Every row comes from one small tree of marks. The marks that hang from a mark follow it in brackets, in the order of their numbers. Every link used is in the known rows. Which tree was each row made from?
Known rows
z550(z45(z164 z224) z86 z959 z964): [-35.9 -22.0 -12.3 -14.0  -2.1  29.5 -17.0  12.0  -9.1 -22.4  27.0  -0.7
  -7.0  30.3 -32.9   5.6 -12.2  -2.7  -1.1 -16.6 -27.1 -25.5  10.1  44.8
 -21.3 -12.6   9.8  24.6  22.0  25.1]
z746(z550(z86 z959)): [-33.7 -17.8 -22.4  -2.0  -7.2   5.8   2.8  -5.4  -8.3 -10.0  16.9  -4.1
  -9.6   1.6 -11.7   1.7 -15.4   0.2  -4.8   9.1  -4.3  -6.9   0.6  11.2
  -0.4 -13.6  -9.3  27.0   3.4   1.3]
z746(z550(z45 z86 z959 z964)): [-55.6 -32.0 -34.4   1.7  -6.1  14.7 -18.7   1.0  -3.8 -15.1  15.6   0.3
  -9.2   1.0  -8.9  -3.1 -20.4   9.3   5.3  -8.5 -10.3 -13.6   5.7  38.1
   2.2 -15.7 -11.3  25.0  -2.1  14.6]
z224(z45(z164 z550(z959)) z86): [  3.8  -3.4 -12.9 -10.9  -6.7   3.0  -5.8  19.8  -6.3  -4.1  25.4 -17.1
   8.2  17.1 -25.9  23.4   3.5  -8.5   4.0 -16.6 -32.1 -26.8 -13.2  12.9
 -20.8 -14.1   1.5  30.1  -0.3   3.7]
z983(z550(z86 z959)): [-28.2 -16.8 -23.8   0.8  -5.3   5.2 -13.4  -0.5   1.0 -23.7   7.7  -5.8
  -0.7  12.3 -14.8   3.1  -8.4   2.0  -6.0  17.3 -19.4  -2.2   3.2  13.1
  -6.6 -18.9 -14.8  31.8  20.8   4.3]
z224(z45(z164 z550(z86 z959 z964))): [-20.2 -19.3 -16.7 -11.1  -7.7  21.0 -10.0   8.7 -11.7 -10.5  23.5  -8.4
   1.8  33.6 -29.8  15.6   7.3   1.1  -3.2  -8.2 -27.2 -27.1   3.4  21.9
 -23.7 -15.3  -1.2  24.4  13.6  13.9]
z550(z45 z959 z964): [-35.1 -26.4 -19.2   1.8   6.4   7.4 -30.8   6.4  -2.4 -15.6  11.1   5.5
  -0.6  -7.8  -9.6  -1.8 -14.0  11.7  13.9 -10.3 -23.6  -5.9  10.3  33.6
   3.9 -10.1   0.2  16.8  -4.1  14.3]
z45(z224(z86) z550(z964)): [ -7.7 -12.7  -4.0  -7.9  -5.9   7.6  14.8  19.9  -8.1  -6.2  17.7   3.8
   3.9  40.4  -4.7   4.6   5.9  -4.9  -9.9 -38.7  -8.4 -30.3 -24.1  18.9
 -31.7  12.6  -0.1 -11.8  -0.9  20.2]
z45(z164 z224 z550(z959)): [  2.1  -8.4   4.1 -22.3   0.0  14.7  30.2  15.3 -14.6 -14.8  13.8  -0.8
   3.5  37.3 -36.9  22.6  -9.4  -8.4 -30.9 -11.0 -28.8 -18.0  -7.8  11.8
 -30.7   7.2  14.2   5.0   7.4  15.8]
z550(z86 z959 z964): [-39.0 -22.3 -17.5  -0.3  -2.1  11.6 -17.9   4.9  -8.0 -12.1  26.5   0.5
  -7.0  17.5 -15.0  -0.1  -6.2   2.5   5.5   7.9 -13.4 -12.3  11.3  23.1
  -7.7 -23.2  -5.3  25.6  14.6   7.1]
z983(z550(z45(z164) z959 z964)): [-36.4 -24.7 -27.0   0.0   2.2  21.4 -22.6  11.1   5.6 -26.2   7.9  -8.5
   8.6  12.5 -20.9  11.8  -2.6   8.0  -5.6  -7.3 -43.5   1.2   7.0  45.3
 -10.2 -14.7 -12.0  27.2   3.7  13.3]
z983(z550(z45 z86 z959)): [-36.3 -24.4 -29.3   2.7  -3.3   6.0 -28.4   0.0   4.2 -26.8   4.4  -2.9
  -1.6   1.1 -12.6  -4.3 -20.6   3.9   3.1   7.7 -23.0  -6.2   6.4  21.4
   1.6 -16.8 -11.6  35.9  18.2  12.3]
z964(z550): [-15.2  -9.4   3.3  13.1   2.7   8.4  -5.6   6.3   8.4 -13.0  -1.6   4.0
  -1.2  -9.2   0.0 -10.9  -1.9   0.5   1.5  -0.5  -1.6   1.2  -0.4  -6.2
   9.6  12.9  -6.2   7.0  -0.4   1.6]
z550(z45 z964): [-23.6 -18.7 -14.2   2.8   2.8  12.2 -24.1   4.2   4.7  -5.9   0.2   7.5
  -1.1  -2.9   3.7  -8.7  -1.2   9.9  10.5 -19.5  -7.9  -8.2   6.0  26.2
   0.8  -1.8  -0.6  -1.7  -7.3  13.7]
z746(z550): [-16.2  -4.2 -12.3   1.9  -3.9   2.3  12.6  -6.9   0.3  -0.5  -2.9  -1.5
  -2.8  -3.0   1.9   3.9  -3.4   2.3 -10.7  -3.9   3.6   2.7  -6.9   5.1
   2.5   4.6  -9.8  -1.6 -14.0   0.1]
z746(z550(z45(z224(z86)) z959 z964)): [-37.4 -24.3 -28.1  -2.2  -2.6   8.6  -5.9  12.8  -2.5 -16.0  21.3  -0.2
  -4.2   6.7 -11.6   6.6 -13.0   3.1   2.6 -35.2 -15.8 -21.9 -13.5  42.5
  -8.9  -1.7  -3.8  12.8 -11.9  18.7]
z119(z550): [ -8.3   0.8 -10.3   3.0  -5.2  -1.1  -4.4  -0.5  -4.5  -9.4   0.8  -1.3
  -7.1  -0.8  -4.7   6.3  -4.0   6.4   8.2  -3.0 -12.0  -4.2  -7.4   2.7
   0.3  -5.4   7.2   0.7  -6.3   7.7]
z224(z45(z164 z550(z959 z964)) z86): [ -7.2 -11.1 -19.4 -10.3  -6.4  11.2 -12.4  22.5  -6.2  -5.6  30.4 -14.8
   8.1  27.7 -23.9  21.9  11.3  -4.3   4.2 -25.4 -34.2 -27.1 -10.4  25.7
 -26.4 -16.5  -1.9  23.9  -2.6   8.5]
z550(z45): [ -7.1  -6.9  -7.5   1.9   2.9   3.2 -17.3   3.0   5.4  -4.1  -4.7   1.4
  -0.5 -10.9   3.0  -8.4 -13.2   3.2   9.6  -9.2  -4.4  -6.6   3.2  10.1
   6.5   4.5   2.8   3.5  -2.9   9.1]
z45(z164 z550(z86 z959 z964)): [-31.5 -25.7 -14.5 -16.0  -7.1  23.6   5.1  14.4 -14.7 -11.9  24.7  -5.9
  -0.3  40.5 -31.2   8.3  -5.5  -1.0 -18.6   1.8 -29.5 -18.2   6.9  20.7
 -26.9 -14.2  -2.1  27.9  13.6  13.2]
z224(z45 z86): [ 10.9   9.6  -8.5   2.0  -7.8  -3.9 -22.3   8.1   3.7   4.7  15.7 -10.7
   2.4   2.9  -0.7   6.3  13.8  -7.2  20.6 -20.7  -4.9 -19.6 -13.0   8.5
  -6.4  -8.9  -2.5  11.6  -1.3  -2.4]

Write each row's tree
[-21.7 -14.3 -11.5 -11.1   2.2  19.2 -17.6  24.7  -3.3 -15.8  29.7  -4.9
   1.3  21.0 -27.4  13.2  -5.2  -7.6   5.9 -32.7 -34.3 -25.0  -2.2  51.4
 -20.3 -10.5  10.3  21.3   2.7  19.2] : z550(z45(z164 z224(z86)) z959 z964)
[-15.6 -16.0 -22.5  -1.1  -5.2  -1.8 -21.4  16.4  -5.9  -6.0  27.3  -7.6
   6.8  13.7 -12.2  11.9   4.5   1.7  15.9 -24.1 -23.7 -28.5 -14.1  21.1
 -18.7 -11.1  -6.5  18.1  -4.6   9.3] : z224(z45(z550(z959 z964)) z86)
[-34.3 -21.6 -24.7   5.4  -0.5   9.4  -8.5  -0.1   4.8  -4.3  -1.2   1.6
  -3.5  -4.3   4.5  -4.2  -4.1  14.4  -1.3 -22.1  -2.1  -6.6  -1.6  29.4
   3.5   3.5  -8.6  -2.5 -18.6  12.2] : z746(z550(z45 z964))
[-30.5 -21.5  -1.7  -2.3   1.4  26.6 -11.4  16.0  -1.8 -31.1  15.5   2.5
  -8.2  10.5 -33.6  -6.3 -19.1  -9.3  -0.7  -5.9 -20.6 -19.9   8.1  19.3
  -5.5   2.3  10.0  35.0  23.5  19.9] : z964(z550(z45(z164 z224) z86 z959))
[-11.1 -12.5 -12.2 -11.6 -12.0  22.6  -4.8   6.0  -6.6  -1.1  14.3  -9.0
   2.8  37.5 -18.9   7.8  17.9  -1.6  -7.2 -16.5 -18.4 -27.5  -0.5  19.3
 -27.7  -7.5  -1.0   9.4  12.5  15.7] : z224(z45(z164 z550(z86 z964)))
[-50.3 -26.4 -31.6  -6.8  -5.6  25.0 -12.2   5.9  -5.8 -13.9  20.5  -4.5
  -6.5  10.2 -18.6   4.6 -14.9   5.4  -4.6  -9.0 -20.8 -13.0   9.1  44.0
  -6.4 -17.6  -7.0  32.6   0.9  14.7] : z746(z550(z45(z164) z86 z959 z964))
[ 10.9  -1.0  -2.3  -9.7  -4.5  10.5   4.9   6.2  -6.7   1.1   2.9  -9.3
   7.6  20.0 -20.5  18.9  13.0  -2.6  -9.0 -13.7 -15.3 -17.2  -3.9   2.7
 -17.6   3.8   2.6   2.4   0.5   8.4] : z224(z45(z164 z550))
[  3.1  -5.5  -0.5 -22.5  -4.2  10.7  26.1  26.0 -15.6 -13.0  26.7  -6.8
   6.0  40.3 -31.8  20.9  -5.3 -17.7 -17.5 -23.0 -33.2 -29.3 -17.3  13.8
 -33.6   1.4  10.9  16.9   6.4  14.5] : z45(z164 z224(z86) z550(z959))
[-24.4 -11.7 -19.6  -2.9  -4.7  18.0 -18.3   8.5  -0.9 -15.1   8.2  -3.7
  -2.4   7.8 -15.5   7.8   0.7   9.1   8.6 -22.4 -29.7 -10.2   0.9  31.8
  -7.4 -10.6   8.7   6.1  -9.6  21.2] : z119(z550(z45(z164) z964))
[ -5.0  -6.7  -3.5 -14.0   5.5  13.0  -3.6  12.3  -5.3 -17.8  14.6   0.4
  -1.4   9.4 -29.2  11.5 -17.2  -6.0  -4.0 -14.2 -29.1 -15.2   2.7  25.1
 -10.2  -1.7  17.7  18.8   9.3  15.9] : z550(z45(z164 z224) z959)
[  2.2  -3.5  -6.3 -11.4 -11.9  15.5   1.2   2.8  -7.4  -1.3   7.9 -11.9
   3.1  31.8 -21.7  13.0   7.0  -7.3  -5.1  -9.4 -12.4 -23.8  -4.0   3.4
 -21.8  -6.3   2.0  13.5  13.2  10.8] : z224(z45(z164 z550(z86)))
[-50.4 -26.3 -29.5   1.1  -9.7  12.9  -4.2  -1.6  -8.9 -10.6  21.3  -1.2
  -8.4  10.6 -10.6   1.3  -7.8   6.9  -5.8   1.0  -6.4  -8.8   4.0  28.9
  -5.1 -16.6 -12.3  21.2   2.6   5.7] : z746(z550(z86 z959 z964))
[ 16.9  14.3   7.8 -16.5  -4.4  12.1  16.7  17.5  -5.5  -1.2  20.5 -12.7
   5.5  32.6 -17.8  15.6   8.4 -18.7  -7.1 -25.3 -13.5 -20.1 -16.1  16.2
 -25.9  -1.1  12.6   5.2   9.8   7.1] : z45(z164 z224(z86))
[-24.3 -12.5 -22.0   3.2  -1.0  -1.6 -24.4   5.3  -5.0 -23.2   8.3   2.8
  -8.3 -15.8 -17.8   4.3 -24.2  11.9  19.9  -5.0 -29.3 -10.6   1.3  16.9
   9.0 -12.5  12.9  19.9  -5.7  14.6] : z119(z550(z45 z959))
[-27.4 -25.5 -13.6  -3.4   1.3   4.8   2.4   9.2 -11.0 -11.3  12.2   5.4
   2.1  13.8 -12.4   3.5  -8.8   8.1  -8.1  -6.0 -21.1  -9.4   0.6  14.1
 -13.9  -3.9  -5.3   5.9  -4.3  10.7] : z45(z550(z959 z964))
[-30.4 -12.3 -25.5  -7.8  -8.0  14.2 -20.6   9.9  -6.1 -25.2  19.5  -7.9
 -11.9   5.3 -30.4   8.7 -24.1   0.6  13.6   2.4 -34.8 -17.2   6.7  21.3
  -4.1 -24.6  13.1  40.5   9.1  17.4] : z119(z550(z45(z164) z86 z959))
[-45.5 -31.2 -26.0   1.1   0.6  14.2 -36.7   6.1  -1.9 -16.6  21.1   3.0
  -8.6   4.0 -13.2 -11.1 -18.7   6.2  16.0  -3.1 -19.1 -17.8  16.7  35.1
  -2.4 -19.3  -2.1  30.0  13.4  17.0] : z550(z45 z86 z959 z964)
[-21.4 -18.9   0.6   0.6   7.3  22.0  -7.8  16.8   4.4 -29.4  10.3   2.8
  -1.8   0.7 -31.7   2.0 -16.3  -4.1  -2.1 -11.8 -26.7 -10.3   4.0  16.4
  -1.2   8.9   9.3  23.4   8.5  15.6] : z964(z550(z45(z164 z224) z959))
[-24.2 -20.1 -16.5  -2.4   4.8   6.3 -24.6  18.9  -2.9 -15.5  25.1   4.3
   0.4   9.9 -15.2   1.2 -10.0   0.7  15.4 -32.5 -22.8 -26.1  -7.2  43.2
 -11.5  -5.8   4.8  12.7   1.4  20.3] : z550(z45(z224(z86)) z959 z964)
[-49.9 -25.9 -33.8   4.7  -6.2  12.6 -36.0   6.0  -5.9 -26.7  19.9   2.5
 -13.3   2.1 -17.8  -3.6 -18.4  13.2  22.1  -4.9 -26.7 -20.1   3.9  33.0
   0.7 -24.2   4.8  27.2   4.4  20.4] : z119(z550(z45 z86 z959 z964))
[ -2.2  -7.7   0.2 -20.2  -7.3  18.7  23.7  25.6  -9.0  -5.2  24.2  -6.6
  10.1  53.8 -17.9  15.1  15.7 -12.1 -19.5 -41.9 -22.2 -30.4 -19.5  24.2
 -42.1   6.5   5.3  -5.4   2.1  18.7] : z45(z164 z224(z86) z550(z964))
[ -1.4   1.2  -7.3  -8.0  -5.1  14.3   0.6   7.9  -4.8 -16.7   6.5  -1.3
  -2.9  12.2 -22.4  11.5  -7.8  -2.1   2.5 -26.7 -24.2 -17.8  -7.9  21.5
 -12.0   3.4  21.0  -2.0  -1.6  23.4] : z119(z550(z45(z164 z224)))
[ -1.9  -7.5  -8.2  -9.7  -5.7  15.9   0.0   6.0  -4.2  -0.7  10.3  -9.3
   8.1  26.2 -17.1  16.7  18.9   3.5  -8.5 -23.1 -19.7 -17.1  -2.5  17.6
 -23.2   0.1   1.3  -2.7  -0.7  12.7] : z224(z45(z164 z550(z964)))
[-36.8 -24.6  -9.5   4.2   1.6  23.8 -22.4  14.1   4.9 -28.0  14.0  -1.7
  -7.5  -2.7 -28.4  -7.8 -21.2  -3.2   6.6   6.9 -23.9 -12.8  13.7  13.7
   5.2  -7.7  -1.7  46.4  18.7  10.6] : z964(z550(z45(z164) z86 z959))
[-19.9 -13.5  -2.0  -0.3   5.3  18.9 -12.6  26.6   3.0 -26.7  20.0  -2.1
  -0.4   2.0 -28.3   3.6 -15.3 -10.8   6.8 -19.9 -28.8 -19.1  -5.4  21.6
  -4.9   5.0   5.9  32.7   7.6  14.8] : z964(z550(z45(z164 z224(z86)) z959))
[-15.9 -16.6  -6.6  -0.6   1.8  13.5 -11.0   4.8   1.4  -8.2   4.6   9.0
  -0.2  10.6  -6.0  -4.2  -2.1   4.5   5.8 -33.5  -4.2 -17.6  -0.9  30.2
  -8.5  11.6   7.4 -13.5   0.0  21.5] : z550(z45(z224) z964)
[-38.7 -31.8 -20.9  -6.9  -4.8  10.3  -4.5   8.8 -13.1 -14.5  19.0   4.8
  -2.4  27.2 -16.3  -2.6 -10.4   6.3  -6.1   2.0 -15.3 -19.0   4.3  13.5
 -16.4 -10.8  -7.2  19.2   9.8  14.0] : z45(z550(z86 z959 z964))
[-41.0 -25.1 -19.3 -11.5  -1.6  25.4 -26.7  12.5  -2.5 -17.1  22.5  -4.3
  -4.1  17.4 -25.3   0.1 -12.1   2.6   5.4  -4.8 -27.1 -16.7  18.2  40.7
 -12.2 -25.2   1.8  37.9  14.4  14.6] : z550(z45(z164) z86 z959 z964)
[  8.6   4.1  -0.1 -12.0  -2.0  12.8  -0.8  20.1   1.9  -7.0  13.1  -8.6
   2.8  15.9 -14.2   7.1  -1.5 -13.8   0.5 -33.9 -16.3 -23.8  -9.8  24.3
 -16.4   3.1  12.3  10.0   6.0  15.4] : z550(z45(z164 z224(z86)))
[ -2.5  -3.7  -7.8 -13.6   3.0   9.2  -8.3  21.0  -4.4 -16.1  25.8  -6.9
   1.3  12.0 -27.8  11.5 -14.8 -12.8   7.6 -21.5 -31.5 -23.4  -4.2  31.3
 -15.7  -8.4  13.8  28.7   7.1  13.4] : z550(z45(z164 z224(z86)) z959)
[-31.7 -21.0  -6.0  11.6  -1.2  16.9 -24.8   5.0  11.2 -21.6   2.5   3.7
  -7.5  -7.7  -2.3 -24.7 -15.7   0.5  12.4  -2.4   2.5 -12.5   7.4   4.6
  10.7   6.5  -3.9  24.0   9.4  12.8] : z964(z550(z45 z86))
[-32.7 -25.3 -24.1   1.5   3.4  11.2 -21.5   7.7   3.3 -31.5   6.5   3.9
   5.2  11.6 -14.1   6.3  -6.0   7.6  -4.0 -19.1 -29.1  -7.3  -2.5  42.0
  -8.5  -1.4  -6.5   7.1   7.5  22.7] : z983(z550(z45(z224) z959 z964))
[-17.4 -11.5   0.4   5.8   5.2  21.2 -12.8  12.7  10.4 -15.5  -3.4  -2.0
   0.2  -7.3 -13.2  -7.8  -4.9   0.1   1.2  -9.2 -15.4  -1.2   6.2   9.3
   7.7   9.4   0.8  17.4  -1.2   9.8] : z964(z550(z45(z164)))
[-39.4 -29.1 -32.3   5.0   3.8  10.3 -30.0   7.3   6.3 -25.9   3.7  -1.2
   5.9  -1.0 -10.0   3.2  -9.7  13.6   4.1  -9.4 -30.2   0.1   4.5  36.6
  -0.3 -10.1 -12.4  21.3   0.6  14.6] : z983(z550(z45 z959 z964))
[-35.1 -13.7 -22.6  -6.0 -10.3  24.3 -23.0   8.4  -3.4 -18.2  13.3  -5.5
  -9.8  18.7 -15.8   2.2  -3.0   4.5  13.3 -15.2 -25.9 -20.2   4.8  32.3
 -10.3 -17.5   7.7  17.4   4.1  22.2] : z119(z550(z45(z164) z86 z964))
[ -7.0  -3.8  -9.6   0.6  -5.0   4.2  -5.9   1.5  -3.8 -18.3   0.3   5.0
  -7.1  -0.2 -10.1   2.6 -13.9   5.3  10.3 -26.3 -13.1 -18.7 -13.5  14.9
  -2.7   4.9  20.5  -7.1  -4.1  24.0] : z119(z550(z45(z224)))
[ -1.4  -7.3 -10.5  -2.1 -10.6   4.7  -7.5  -1.0  -6.4  -4.6   5.8  -0.5
  -0.2  17.3  -7.7   2.4   0.8   0.3   3.2  -8.1  -1.5 -24.6  -4.6  -1.8
 -13.4  -0.2  -3.8   6.8   9.4  11.6] : z224(z45(z550(z86)))
[-23.4 -17.7  -6.4   9.5   4.0   8.8 -17.8  21.9   3.6 -27.2  16.5   7.2
  -3.1  -6.9 -19.2  -7.6 -19.6  -7.8  15.8 -21.6 -18.4 -20.7  -9.7  17.1
   5.4   7.2   3.7  26.1   2.9  14.5] : z964(z550(z45(z224(z86)) z959))
[-29.9 -18.1 -17.4  -0.2  -0.5   6.0 -29.0   3.6  -1.4 -16.3  13.4   2.9
  -7.7  -4.3 -16.1  -9.7 -29.8  -0.1  16.9   5.7 -13.0 -16.4  12.9  13.9
   2.8 -16.4   2.5  37.1  15.4  11.5] : z550(z45 z86 z959)
[-45.6 -29.1 -31.6   6.0   2.3  10.1 -14.6   1.0  -1.8 -14.6   9.6   3.5
  -5.3 -11.2  -5.9   1.9 -15.3  12.9  -0.4 -14.4 -15.9  -2.9   2.0  37.7
   6.3  -5.3  -7.1  12.8 -17.7  12.1] : z746(z550(z45 z959 z964))
[ 12.7  -0.3   9.7 -21.2  -3.8  18.1  38.0   9.8 -11.5  -8.7   7.0  -3.2
   4.7  41.8 -24.7  16.0   2.3 -10.7 -32.1 -19.9 -15.3 -18.5 -10.6   2.9
 -30.5  16.4  11.6 -11.1   5.5  17.6] : z45(z164 z224 z550)
[-23.1 -22.7  -4.3 -21.3  -6.7  25.4  20.9  16.0 -18.8 -19.5  27.1  -1.1
   0.1  54.9 -35.8  14.0  -2.1  -6.6 -26.0 -14.7 -28.0 -28.9   0.6  24.3
 -38.0  -3.0   8.6  13.1  19.3  22.9] : z45(z164 z224 z550(z86 z959 z964))
[ -7.1 -12.6  -3.6 -16.0   1.3  11.0  16.8  12.3 -11.3 -10.2  12.8  -5.5
   4.9  20.9 -27.4  17.7 -10.7  -3.2 -21.6   3.3 -32.9  -7.7   1.7   5.9
 -18.7  -4.2   5.3  20.6  -1.1   6.3] : z45(z164 z550(z959))
[-11.2 -14.1  -6.6 -19.9  -2.6  15.8  18.9  28.4 -13.7 -12.8  31.8  -4.4
   6.9  46.9 -31.4  19.3   0.9 -12.2 -18.1 -28.6 -34.6 -30.4 -16.2  27.7
 -40.3  -2.9   5.8  11.8   5.0  17.3] : z45(z164 z224(z86) z550(z959 z964))
[-32.4 -22.9 -24.6   5.1   0.7   7.4 -17.7   4.7   2.7 -20.9   7.3  -4.7
   5.5  12.2  -9.3  10.1   4.2   9.2  -7.9   2.7 -28.0   5.6   0.3  27.5
  -6.6 -12.7 -16.4  16.0   4.6   6.8] : z983(z550(z959 z964))
